Each row was made from one small tree. The marks that hang from a mark follow it in brackets, in alphabetical order. Every link used is in the known rows. Write each row's tree.
Known rows
S(D(T) N(F) X): [-42   0   1  -2  29 -23   0  13 -10 -33   5  24  22 -11 -17  27  -2]
F(X(S(D(N)))): [ -5  -4  -3  -2   7  -2   1  -8   9  -2   3  15   0   4 -14  16 -12]
X(S): [  0  -5  -3   7   0   4   3  -1   7  -1  -7  -3  10   5   3   3 -16]
X(S(N(D))): [-15  -3  -4   0   2  -6   0   0  13  -6  -9  14  16   2   1  14 -13]
N(D(S)): [ -6   6   7   0  -4  -7   0  -2   7   1   3  10 -12  -7  -4   3  -5]
T(X(S)): [ -7  -2   2 -12  -6   5   3   8   6   6   4  -1   8   3  -8  -1 -12]
S(N(D(T)) X): [-24  -7   5 -12  14 -20 -11   0  -2 -23   0  30  17  -8  -8  29  -3]
D(N T): [-17  15  13  18 -10  -4 -19  -9  -4  -4   3  16  10 -18  -2  28  -8]
N(F(X)): [-12   1   6  -6   3   3  -5  -2   4   3  -3  -1   0   6 -13  -6   1]
F(X(S(N))): [ -3 -12   1 -11   3  -4  -2 -12  10   0  -2  16  10   7 -11  12 -13]
N(F S): [-19   8  10   8  -3   3  11   1   1   9  -8 -10  -2   7 -16 -18  -8]
S(D(N(F(X)))): [-23  16  -5   7  12  -6   4   8  -1 -11   7  14  -5  -7 -16  16   1]
D(S(N(F))): [-11   4  14   3  -4 -15   6  -3  -4  -8  -1   4   6  -8  -9   0 -16]
S(N): [-13  -1   0  -6   3 -13   0   1   0  -8  -2  15  14  -3  -3  12  -1]
S(D(N(F)) X): [-22   8  -4   4  24 -12   3  12 -11 -30   6  14   0  -8 -19  23  -4]
X(S(N(F))): [-17  -2  -1   3   3  -4   2   2   8  -8 -12   4  21   4  -1   7 -15]
F(X(S)): [  4 -11   1  -8   2   2  -2 -12  10   4  -1   8   3   8  -9   6 -12]
T(X): [ -7   1   4 -16  -6   3   0   9   1   7   8   1   0  -1 -11  -3  -1]

Write each row's tree
[-26  22  31  14 -20  -7 -12  -4  -8  -2   7   7   6 -24 -16  15 -24] | D(N(F) S T(X))
[-26   2  -8   6  13  -8   9  10   7 -13  -5   9  18   2  -6  11 -12] | X(S(D N(F)))
[-20   0  -3 -12   3  -3   8  14   6  -3   7   9  12   0 -13   8 -10] | T(X(S(D N)))
[-19  19  10  15  -9   0   1  -3  -2   1  -6   3  -2  -4 -17   6 -12] | D(N(F S))
[-39  15  17   2  -8   1  -3   3  12  16  -2   7  -4  -2 -19  -7  -3] | N(D(T(X)) F S)
[-18  -4  -2   3  25 -13   1   9 -10 -25  11  15   7 -10 -10  22  -3] | S(D(T) X)
[-32  18  17  11 -13   2 -19   1   0   0   1   9  17 -14 -10  21 -15] | D(N(F) T(X(S)))
[-28   4   5 -11   0 -13  -9   2   7  -4   3  27  13  -9  -5  20   3] | S(N(D(T(X))))
[-16   0  11   0  -7   2 -10   1   3   6   5   5  16  -7  -2   9 -10] | D(T(X(S)))
[ -2  -8  -4  -5   9  -1   4  -6  10   0   3  12   1   6 -13  10 -10] | F(X(S(D)))
[-16   3  12  -1  -2   2   8  -7   5  13  -5  -3  -6  10 -24 -16 -10] | N(F(X) S)
[-14  14   8   5  -5   0 -10  -5   0  -4  -3   9  -1  -5 -14  14  -5] | D(N(F(X)))
[-23   9  -2  18   6  -2   1   5   5  -9  -2   7  13  -6  -4  18 -15] | X(S(D(N(F) T)))
[-35  20   3  10   6  -6  -3  12  -3  -8  12  14   4 -15 -15  20   0] | S(D(N(F) T(X)))
[-22  14  14  10 -14   0 -17  -3   0   0   5  15  15 -16  -7  27 -17] | D(N T(X(S)))
[-25   7   5   2   9  -2  16   1   5   7   1   3  -9   7 -29 -11  -6] | N(F(X) S(D))
[-17   8  16  -1 -10  -7  -8  -1   7   5   9  14  -5 -14  -6   9  -6] | N(D(S T(X)))
[-30   9   3  10  21 -12  -5   9 -12 -29   8  18   7 -15 -16  30  -6] | S(D(N(F) T) X)
[ -6  -8  -1  -2   8  -2   0  -8  10   1   4  13   4   3 -11  13 -11] | F(X(S(D(T))))
[-11  -2  -1   4  14  -9  19   4  -6  -9   4   6  -5   1 -21   1 -11] | N(S(D X))
[ -5   1   8  -3   2 -10  -1  -2   3  -8   3  12 -10  -7  -6   7  -7] | N(D(S(X)))
[-29   4   3 -14   6 -12  -7   0  11  -5  -4  24   8   0 -13  12   4] | S(N(D F(X)))
[-25   2  -2 -12   3  -2   7  16   6  -3   5   7  13   1 -15   5  -9] | T(X(S(D N(F))))
